In the rows, zero is written as 128.
Known rows, with every way that one mark hangs from another:
{gesu {dekof muzen} devuv fodu ribaf}: [ 86 118 132 113 127  98 139 163 129 153 107 124  88 105 164 152 125  77
  84 125 172 127  76  82 128 106  76 164 158  78 135 141 124 114 160 139
 121 118 114 138 122 143 161 109 137  72 123 107 181 141 120  89]
{gesu {devuv bovur} fodu}: [137 164 123  92  90 144  93 103 114 138 159 104 140 125 192 125 144 121
 173  98  92 117 116 132 151 139 129 128  88 182 163 107 120 160 112 127
 148 136 107 119 138 151 139 122  83  88 145  82  90 157 154 117]
{dekof {gesu devuv fodu ribaf} muzen}: [129 144 151 131 135  61 151 182 102 122 150 154  74 153 118 151 145  79
  94 143 190 152  63 140  79 118 129 155 113  85 103 105 162 131 131 168
 132 134 126 139  50 186 149 103 135  99 181 105 175 169 119  86]
{gesu dekof devuv ribaf}: [101 117 124 105 145 135 138 128 140 127 133 114 132 109 149 138 129 127
 116 128 161 139 121  91 103 117 127 130 167  87 143 145  99 108 122 151
 128 125 126 114 132 129 103 134 110  83 132 127 151 107 120  73]
{bovur {devuv {gesu fodu}}}: [121 125 126 130 132 132 119  64 151 165 115  93 157 123 115  91  97 128
 145 145  95 136 151 141 178  99  97 120 128 157  92 131 123 147 137  85
 145 161 125 120 200 136 134 135 112 140 110 113 100 137 171 199]
{gesu dekof devuv fodu {ribaf todila}}: [ 77 156 142 126 152 150 122  79 123 147 102 113  95 104 156 153 122  74
 134  87 125  99  77 107 147 107 105 128 167 129 114 134 129 107 105 161
 157 106 126  96 190 164 150 104 126  72 134  77 158 114 111 120]
{dekof {gesu {devuv bovur} ribaf} muzen}: [159 143 130 133  97  36 139 191 108  78 165 159  81 122 126 145 165 118
 125 116 184 156 149 128  54 157 174 135 101 108 150  81 156 147 127 181
 101 139 127 156  52 197 108 115 108  90 192 139 161 138  64  69]
{devuv {gesu {ribaf naven}}}: [ 87  97 122 148 130 141 101 142 136  90 154 119 133 140  98 154 153 158
 142 139 118 132 170 111 112  85 196  81 191 118 121  99 139  63 144 145
 127  99 152  59 146 101 117 154 130 174 151 188 131  77 117  79]
{gesu {dekof muzen} devuv}: [113 134 111  99 119 128 155 132 121 164 102 126 128 111 179 133 130 104
  95 123 195 102 127  85  96 137 119 139 139 106 187 155 132 180 147 122
 110 143 128 134  68 102 131 122 140  93 101 127 150 124 118  79]
{naven ribaf}: [143 133 138 116 152 160 115 106 128 110 111 157 156 167 126 164 145 146
 100 140 161 156 113 133 128 213 109 111 101 123 153 136 127 183 136 100
 158 123 136 143  67  44  61 147 148 162  97 173 100 130 119 153]
{fano fodu}: [145 108  94 143 152 182  92 163 116  92 100 140 207 142 143 154 101 171
 121 137 134 106 149 136 114 131 156 135 122 135 112 152  86 184 165 106
 133 160 120 186  89  72  66 136  94 192 124 166  68 142 162 128]
{bovur {devuv {gesu dekof {ribaf todila}}}}: [ 67 108 121 158 164 119 146  56 163 130  77 119 120  79  88 125 112 116
 126  89 106 121 202  99 147  96 107 102 210 109  98 138 134 121 116 145
 127 124 155 116 245 153  96 131 124 118  94 145 154  73  74 175]
{dekof {gesu ribaf} muzen}: [163 126 128 134 145  58 138 206  91  93 124 169  78 152  82 139 146 134
 107 166 195 174 111 135  68 160 169 146 115  83  98 126 150 139 148 156
  97 134 136 182  42 121 112 130 157 149 172 151 150 154  91 116]
{devuv {gesu fodu ribaf}}: [ 90 100 124 157 135 116 103 124 130 123 146 125 117 145 107 120 133 125
 135 140  68 138 128 129 167  98 121 106 172 118 101 104 104  93 138 126
 131 106 127 119 167 118 119 146 109 156 124 117 118 123 154 142]
{dekof muzen}: [131 146 106 113 117 116 113 150  89 118 103 143 129 137 125 141 142 150
 109 127 181 138 134 127 106 158 155 119 112 119 152 154 137 192 163 108
 121 158 120 171  57  71 101 139 143 160 119 145 117 150 119 123]
{gesu {dekof muzen} devuv fodu}: [109 142 123  97 115 125 143 135 121 191 104 118 118 111 184 125 128  75
  89 119 157  96  76  86 135 115  70 159 118 129 167 153 140 155 148 118
 141 136 112 138 111 123 178 121 136  88 101  99 137 151 139 104]
{gesu dekof fodu ribaf}: [129 104 131 109 142 142 102 168 135 132 114 118 111 117 146 134 113 126
 102 142  92 141  75 121 186 116  77 182 144 104 101 162  97  84 128 127
 136 102 101 165 178  99 158 129 138 133 127 112 126 139 152 154]
{todila ribaf}: [173 150 114 118 152 183 124 131 136 123 136 132 150 147 156 151 129 174
 145  87 163 141 140 148 167 150 116 134 145 159 161 155 144 177 111 110
 117 154 128 147 100  60 100 156 138 188 100 155  65 163 152 152]
{ribaf naven}: [144 148 119  90 133 186  96 138 127 109 132 123 152 145 144 156 135 179
 151 141 146 127 117 133 114 143 197 112 117 173 131 147 152 133 144 118
 152 126 135  89 124  72 145 139 141 166 160 166  99 118 149 101]
{dekof gesu}: [193 132 131 123 151 127 138 149  99 109 135 155 138 178  99  81 128 166
 132 171 144 142 103 168  93 173 176 141  79 141 103 135 130 149 116 127
 119 148 131 151  63 105 112 137 136 163 151 125  90 157 147 151]
{muzen {dekof {gesu ribaf}}}: [193 147 155 164 109 113 156 160 102  91 148 164 128 151  54 115 111 149
 142 132 135 155 131 173  74 180 155 119  76 105 128 136 110 120 110 142
 111 139 136 152  58 129  98  99 164 156 139 146 173 129 108 133]
{muzen {dekof {gesu devuv fodu}}}: [185 175 174 139 102 135 172  97 106 154 154 130 158 154 107 105  96 102
 147 128 130 110  75 171  85 156 118 119  40 166 153 118 119 143  96 117
 126 140 123 112  53 169 159  82 157 103 118  83 150 149 161 128]
{todila {ribaf naven}}: [175 148 129 114 136 213 111 145 154 128 138 108 148 149 169 183 137 194
 136  94 188 138 129 146 153 120 158 128 146 187 164 146 172 134 116 113
 122 128 144  87 127  59 148 159 159 198 136 187  73 132 152 119]
{dekof {gesu devuv fodu} muzen}: [155 163 145 113 130  86 158 147  88 161 130 138  99 161 139 111 129  86
  98 164 189 115  56 147  73 143 133 148  75 135 125 112 158 166 130 125
 134 151 123 140  44 167 168 101 140 104 156  88 134 170 146 115]
{bovur devuv}: [151 148 111  93 139 138 113  86 139 114  97 111 150 121 127 115  94 177
 155 137 170 174 163 147 125 148 145 130 110 155 100 179 143 189 136 102
 154 188 113 143 150  98  91 129 104 132 136 142 114 146 142 174]
{devuv gesu}: [112 104 102 144 144 149 118  93 122 122 129 134 163 153 114  91 147 155
 147 134 100 118 180 146 132 135 151  81 144 142 146 112  95 140 130 107
 116 142 134 119 110  82  86 156 121 178  95 143  86 109 144 140]
{bovur {devuv {gesu ribaf}}}: [ 94 103 112 152 144  98 120  94 148 101 130 111 142 103  82 123 113 161
 149 133 135 174 215 118 130 100 147  98 187 108  88 128 119 127 140 130
 127 157 146 125 177 130  69 145  96 138 125 164 145 104 122 158]
{ribaf todila}: [120 178 107 129 160 177 106  75  82 107  79 139 140 133 111 118 132 140
 158  78 136 108 127 153 125 158 179  87 128 165 130 146 138 180 110 125
 147 144 129 121 116  86  92 129 137 149 124 120  97 129 110 160]

Rows:
[175 153 124 134  87  70 150 164 100 117 152 158 113 135 146 124 158 114
 129 118 171 124 151 136  56 174 175 140  69 141 172  90 153 186 121 145
 106 159 128 157  35 176 121 120 115 102 164 131 116 150  89  75]
{dekof {gesu {devuv bovur}} muzen}
[188 153 145 102 109 114 124 127 121 134 168 124 121 149 153 111 133 119
 151 136 104 116  84 163 119 158 136 144  42 178 139  80 133 136  85 125
 122 129 117 137 114 181 158 115 101  85 164  77  90 158 148 128]
{dekof {gesu {devuv bovur} fodu}}
[101  89  98 130 128 108 160  99 164 174  76 122 140  85 120  98 115 116
  88 148 146 123 204  93 139 117  79 144 162 103 143 155 138 171 163  95
 106 156 137 165 165 122 124 148 138 131  51 159 138 110 101 161]
{bovur {devuv {gesu {dekof muzen}}}}
[186 156 150 156  63  94 157 137 116  79 188 147 137 117 106 138 136 129
 165  89 130 148 162 155  64 174 172 101  66 130 170  97 119 122  88 166
  93 138 136 127  54 195  86 101 128  90 154 120 177 120  68  83]
{muzen {dekof {gesu {devuv bovur} ribaf}}}
[ 95 101 131 142 133 103 111  89 152 130 120 101 120 118 100 122 107 132
 145 136  98 162 165 130 176  70  93 116 164 116  64 126 124 108 145 116
 147 144 127 117 207 152 124 127 100 124 125 126 144 137 143 176]
{bovur {devuv {gesu fodu ribaf}}}
[131 124 120 101 123 142 122 165 125 168  76 132 109 116 160 115 126 102
  75 142 119 101  74 116 164 137  71 184 106 123 148 166 135 141 162  96
 134 115  99 192 127  83 183 124 159 133  90 123 111 164 152 158]
{gesu {dekof muzen} fodu}
[ 90  88 115 141 123 133 128 141 141 188  93 128 129 114 145  92 133  89
  84 148  77  81 129 109 189 102  62 154 136 118 150 122 119 127 164  89
 107  96 120 170 149  99 177 144 159 155  49 128 112 126 147 164]
{devuv {gesu {dekof muzen} fodu}}
[108  71 101 154  92 119 111 146 155 109 140 126 134  83 146 102 164 148
 129 108  32 126 210 102 166 124 108 122 166 106 151 102  82  81 117 149
  93  89 128 156 193 131 108 163 108 148  92 147 104  85 103 132]
{devuv bovur {gesu dekof ribaf}}
[109 131 112 140 161 159 110 118 109 102  75 139 108 106 107 141 141 132
 123  86 114 112 134 111 140 139 141 127 180 113 113 169 128 121 120 159
 138 110 129 135 169 107  99 134 140 133 126 132 135 100  80 155]
{gesu dekof {ribaf todila}}
[ 99 147 152 103 125 149  97 131 133 115 169 102 106 140 161 196 135 116
 137 135 167 134  66 110 119  81 171 114 157 137 111 115 152  81 137 140
 166 108 131  48 142 142 176 118 133 104 198 128 163 126 142  62]
{gesu devuv fodu {ribaf naven}}
[155 141 159 133 154  93 145 141 114 116 168 137 103 154 118 128 129 114
 136 164 167 154  52 153  99 114 141 141 103 108  82 102 132  99 104 155
 141 129 126 113  99 180 140 107 118  79 185  83 151 156 152 102]
{dekof {gesu devuv fodu ribaf}}
[ 81  65 107 149 143 127 140 142 153 123 123 125 135 117 114 102 141 142
 112 143  77 124 175 101 151 107 106 122 191  81 118 129  79  79 136 135
 104  95 146 135 163 107 101 151 125 151  88 144 132  88 122 132]
{devuv {gesu dekof ribaf}}
[131  77  98 146  86 139 119 124 164 131 130 118 158 105 155  80 155 149
 133 123  26 106 204 125 174 150 105 120 118 144 176 109  90 117 108 108
  90  98 125 152 173 113 123 159 110 154  75 142  56  92 127 148]
{devuv bovur {gesu dekof}}
[ 72  75 115 149 115 114 118 181 160 136 120 121  99 104 135 160 158 124
  78 145 142 109 166  73 119  88 138 129 202  88 153 125 146  66 183 134
 107  75 146 108 148 115 165 151 168 158 115 199 160  73  90  76]
{devuv {gesu {dekof muzen} {ribaf naven}}}
[115  91 127 110 136 150 136  66 188 195  97  89 145  94 128  80  91 118
 115 153  69 113 142 125 199  93  46 154 133 138 104 145 116 112 130  79
 141 126 117 148 243 134 164 136 113 123  71 111 103 127 176 201]
{bovur {devuv {gesu dekof fodu}}}
[160 145 145 126 161  88 161 145 111  90 162 149 117 160 100 130 135 129
 143 159 198 163 107 132  54 140 180 113 119  98  97 109 121 114 100 168
 127 143 142 108  55 158  92 114 106  99 183 123 157 129 118  76]
{dekof {gesu devuv ribaf}}
[118 140 138  81 140 175 136  99 140 176 124  99 141 123 181 116 121 105
 117 139 121 101  73 121 157 116  87 145 119 145 150 139 105 132 113 115
 155 121 108 114 145 128 164 118 121  84 102  78 122 136 178 128]
{gesu dekof devuv fodu}
[ 74 133 130 155 154 121 114  46 136 130  86 116 113 108  78 142 104 110
 151  95  97 130 159 136 164  81 118  85 184 138  66 121 156 129 122 133
 161 135 141 104 241 167 111 123 110 119 125 119 143 116 110 201]
{bovur {devuv {gesu fodu {ribaf todila}}}}
[ 95  95 129 151  78 126  71 162 153 100 169 116 110 117 141 159 157 138
 157 119  33 117 156 121 183  87 154 113 151 162 116  76 141  48 138 138
 128  80 125  94 206 156 163 152 109 148 154 152  99 104 125 110]
{devuv bovur {gesu fodu {ribaf naven}}}
[101 130 133 126 150 160 105 117 118 130  65 129  92 116 123 140 113 106
 115 104  89 113  80 131 191 123  98 152 163 127  95 150 123  96 120 146
 150  96 115 140 216 123 153 114 144 124 120  93 131 123 119 169]
{gesu dekof fodu {ribaf todila}}
[214 157 168 146 113 148 155 127 102 144 144 146 158 155  87  89  88 126
 129 144  93 122  75 199 123 178 109 142  26 160 132 139 113 140  99  93
 118 131 126 162  71 133 164  91 173 154 120 107 128 161 157 183]
{muzen {dekof {gesu fodu}}}
[ 82 101 126 136 128 116 115 107 173 103 134 105 131 108 100 157 115 168
 148 143 152 163 202 116 122  81 166  90 185 128  85 121 157  84 155 131
 141 125 158  64 198 141 124 144 115 143 155 194 155  81 111 114]
{bovur {devuv {gesu {ribaf naven}}}}
[187 187 158 146 109 132 189 102 108 130 161 138 171 147  98 114 104 130
 154 121 176 124 129 168  42 176 161  95  53 156 168 124 114 165  89 123
 103 165 145 108  20 155 110  95 151 118 114 115 167 129 125 116]
{muzen {dekof {gesu devuv}}}
[106 122 147  94 121 157 113 151 154 148 145  95 108 111 179 184 129 107
 117 138 148 111  63  78 135  81 123 151 162 121 122 127 136  43 130 138
 162  81 120  56 189 139 206 128 142  81 155 117 158 108 145  57]
{gesu dekof devuv fodu {ribaf naven}}
[122 112 112 139  82 140  87 117 136 134 145 124 149 130 154  90 152 134
 159 116   8  96 159 153 194 131 108 114 103 169 145  84 106 129 123 102
 105 105 112 149 169 127 128 152 101 152 102 114  50 132 158 168]
{devuv bovur {gesu fodu}}
[165 163 185 157 115 111 172 130 107 130 172 135 127 140  88 138 104  96
 143 127 142 133  83 159  84 133 117 129  76 125 126 118 115 100  98 139
 126 133 139 118  64 188 136  74 145  96 155  89 206 137 135 106]
{muzen {dekof {gesu devuv fodu ribaf}}}
